Known rows, with every way that one mark hangs from another
[sibutuv [gaku bipim] rimutor [vidug [gomus zagub] tonan]]: [ -6   8 -25  14 -10 -18  53 -22 -13  -6  -9  16 -90 -36   2  -8   7 -17
 -17 -33  19 -26 -12  24  19]
[gaku bipim]: [-11  18  22  17  -6  22  18  35   6  17  12  -8  11  16   6  10 -12  -1
   3  15   3  27  -5 -17   4]
[vidug [gomus zagub] [sibutuv rimutor] [tonan [gaku bipim]]]: [ -2   2 -13   1  10 -10 -12 -36   5 -43  -2   0 -59  10 -17 -29  10 -15
   6  -3  -7 -40 -12  24 -10]
[ligum besubi]: [  8  32  28  -6 -13   8   4  22  15  52  24  -6  74  33  10  -2  -4  -4
  -5  25  16  33  10 -11  23]
[gomus zagub]: [-1 20  5 -2 35  7 15 20 -7 12 -9 -5 30 31  1 16  1 -6  8 46 -6 33 17  2
 -2]
[tukim [vidug sibutuv]]: [ -3   2   3 -10  -3   2   6 -22  22 -20 -14   7  59  -4  -3  -8  -3  31
  -9  16  26  23   0 -22  -8]
[tonan [gaku [bipim [besubi ligum]]] rimutor [vidug gomus sibutuv]]: [ 15 -10   9 -10  -5   5 -56   7 -15 -29  29 -27 -18 -12  -4  -4 -18   0
   8 -40 -34 -44   4 -21  -3]
[bipim [besubi ligum] gaku]: [ 22   0  27  13  -5  21  53  60 -16  81   2 -21  38  22  22 -15 -11   0
   0 -16 -34  44   3 -33  28]
[tukim [vidug gomus [sibutuv gaku rimutor]]]: [  1  22 -11 -19 -15  -9  18 -40   5 -57 -21  17  15 -34 -11 -37  16  19
 -25  -8  47  -4 -10   4  22]
[tukim [vidug [sibutuv [gaku [bipim besubi]]] [tonan rimutor]]]: [  0  25  -7   7 -29  -4  -5 -22  16   2   1  -5 -11 -44  13 -15   2  29
 -20 -54  20 -14 -26 -10  -2]
[sibutuv [gaku bipim] rimutor [vidug tonan]]: [ -9  16 -15  23 -34   2  56   1   5  40 -13   7 -58 -36  20   5 -11  -3
 -24 -17  29 -13 -19   7  21]
[zagub [gomus vidug]]: [ -9 -23   7 -11  11 -10  -6   7 -23  -3  -7  35  44  -2 -10  14   9   0
  -2  32 -21  22  17  -4  -6]
[vidug sibutuv]: [  2  17  10 -11   7  16  -1 -13   9 -38  -9   8  53  18  -5  -8   0  15
 -10  44  20  24   3 -12  -1]
[tukim [vidug gomus tonan]]: [ -5 -20  13 -15 -13 -16   3 -19  32 -12 -15  16   6 -11   1 -23   1   2
  -8  12  31  18  -1  -5 -18]
[gomus [vidug tonan] zagub]: [  0 -15 -14   1  48 -18  -9  -5 -12  28 -22   6 -14   2   0  18   7  -3
  11  20 -20  23  21  10 -20]
[tonan gaku rimutor]: [  6  -1  17 -17  -7  22 -36  49  -4  30   4 -31  39  22   9  41 -26  -3
  14  50  -9  -5  15   8 -12]
[gomus [vidug [sibutuv gaku] tonan]]: [  2   4 -18  -6   8 -11 -11 -38   0 -33 -10  12  -5 -18  -3  -8  24   6
  -6  11  15   1   6   6  -5]
[ligum besubi [gaku bipim]]: [ -7  27  28  20 -37  11  11  67  20  72  52 -24  46  33   2  -9 -13 -10
  13 -44  -9   6 -16 -11   6]
[gaku [bipim [besubi ligum]]]: [  3   5  27  24  -8  27  37  63  -6  41  12 -14  10  19  24   4 -13   4
  -7 -12 -10  37 -10 -41  32]
[vidug gomus sibutuv [tonan [gaku bipim] rimutor]]: [  1 -18   6 -12 -20  -1 -54 -22  15 -66  18  -4 -37  -3 -13  -8  -6  -8
  12  -1  -1 -43  -8  15 -25]
[ligum [besubi bipim] gaku]: [ -1  10  28   5 -29  30   3  82  14  71  20 -18  83  45   3   6 -10 -16
  18 -23  15  14  -7  -5  24]
[gaku [bipim besubi]]: [ -2  33  29  18  -4  22  26  37 -13  59  10  -9  12  15  19  -2  -7   5
 -21  -3  -3  34 -17 -22  15]
[zagub [gomus [vidug [tonan gaku]]]]: [-11 -41   1  -8  -2 -17 -22   5  -6  12   3  25  14  14  -7  12  10 -16
   7  41 -30  -6  14   8 -23]
[gomus [vidug [sibutuv [gaku [bipim besubi]]] [tonan rimutor]] zagub]: [  8  19 -30  10  31 -16 -25 -27 -35  -2  -2  -2 -50 -38   1   9  17  13
  -3 -56 -25 -18  -5  12  -2]
[tukim [vidug [gomus zagub] sibutuv [tonan [gaku bipim] rimutor]]]: [ -6 -27 -14  -8   0 -21 -40 -35  17 -48   8  -6 -33 -15 -17  -2  -3   5
  18 -31  -9 -39  -4  10 -33]

Rows
[ -8 -16  -5  -3 -24 -12  -7 -37  28 -24  -7   6 -29 -16  -8 -32  -3   8
  -7 -21  18 -31 -21   2 -13]
[tukim [vidug gomus [sibutuv rimutor] [tonan [gaku bipim]]]]
[  1  -3   3  -8  -7   6 -21 -20  31 -19   1  -7  16  34  -1 -12   3  -6
   1  54   7 -10   2   4 -23]
[vidug sibutuv [tonan gaku]]
[  6 -37  22  18  -8  49  41  87   2  28 -10 -18  44  29  13  19 -16 -10
  38  -3  -9  34   9 -31  41]
[besubi [bipim gaku] ligum]
[  9  17  29  10 -17  32  17  47   5  82  20 -16  75  34  10   2  -7 -15
  18 -20   2  26   4 -12  39]
[ligum [besubi [bipim gaku]]]
[  0 -24 -27   5  34 -14 -55 -16 -15  -7   2 -14 -41  -8 -13  35  -4   4
  27 -20 -44 -32   9  16 -31]
[gomus [vidug sibutuv [tonan [gaku bipim] rimutor]] zagub]
[-17 -17   7  14 -24  -1   1  15  39  43  12 -16  -5  12   9   6 -11   0
  10   6   2  -1  -9 -11 -25]
[tukim [vidug [tonan [gaku bipim]]]]
[  0  -3   6 -11  23 -14   0 -14   6 -30 -11  12 -21  17  -5 -18  15 -22
   5  36   7  14  11  17 -16]
[vidug [gomus zagub] tonan]
[  0 -14  -8  -9   9 -10 -51 -27   3 -68  17  -7 -51   5 -19  -2   2 -14
  22  -9 -18 -47  -1  23 -29]
[vidug [gomus zagub] sibutuv [tonan [gaku bipim] rimutor]]
[  9  21  -7 -21  33  -4   5 -36 -20 -63 -30  19   8  -1 -19 -28  11   6
 -11  17  14   3   5  14  11]
[vidug [gomus zagub] [sibutuv rimutor]]
[  8  24 -20 -10  14   2   4 -22 -25 -16 -27  10  12 -29  -5  -3  13  20
 -19   5  16   5   4   6  22]
[gomus [vidug [sibutuv gaku rimutor]]]
[  2  -3  -9  -5 -26  -3  13  -2   6  10  -9   4 -17 -30  16  27 -12   0
 -13  13  28  -9   6  13  -1]
[sibutuv gaku [vidug [tonan rimutor]]]
[  6 -13  -4  21 -37   6  36  31  -5  32  10  -9 -50 -34  31  25 -17   2
 -16 -46   4  -9 -11 -17  27]
[sibutuv [gaku [bipim [besubi ligum]]] [vidug [tonan rimutor]]]
[  6  69  -3  12 -12  19  33  -3 -18   5  -7   0  -2 -15  10 -29  11  16
 -36 -21  23  -1 -29  -4  39]
[vidug [sibutuv [gaku [bipim besubi]] rimutor]]
[ -2 -46  -8  -3   0 -17 -15  -6  -6  -3  10  -3 -62  -5  -4  34 -22 -20
  12 -10 -17 -34   8  19 -24]
[sibutuv [vidug [gomus zagub] [tonan [gaku bipim] rimutor]]]
[  4  -4 -20  -9  58 -10 -14 -28 -26 -25 -19   8  22   3 -15  17  11  14
   5  16 -20  19  22   1  -7]
[gomus [vidug sibutuv] zagub]
[  4  14 -15 -11  17  -1  -4 -24 -16 -38  -3   9  22 -13 -10   3  21  12
  -8  17  10  12  12   1  10]
[gomus [vidug [sibutuv gaku]]]
[ -5 -25 -14 -17   9 -27 -18 -53  24 -48   0   5  -7  12 -17 -23  16  -2
   7  11   4 -18   4   9 -28]
[tukim [vidug [gomus zagub] sibutuv [tonan gaku]]]
[  1 -26  -1 -17  24 -14  26 -18 -18 -21 -10  20  -1   6  -8  16  -7  -9
  -9  25   7  18  20   5  -1]
[sibutuv [vidug [gomus zagub]]]
[-18 -39   2   9  -8 -14 -18   8  -6  13  19  21 -12   8  -8  13   8 -18
  12  14 -38 -15   4   3 -22]
[zagub [gomus [vidug [tonan [gaku bipim]]]]]
[ -2  20 -41  18  30 -16   4 -33 -20 -13 -17   7 -59 -32  -6  -5  21   7
   1 -32  -8 -18  -4  18   5]
[gomus [vidug [sibutuv [gaku bipim] rimutor] tonan] zagub]
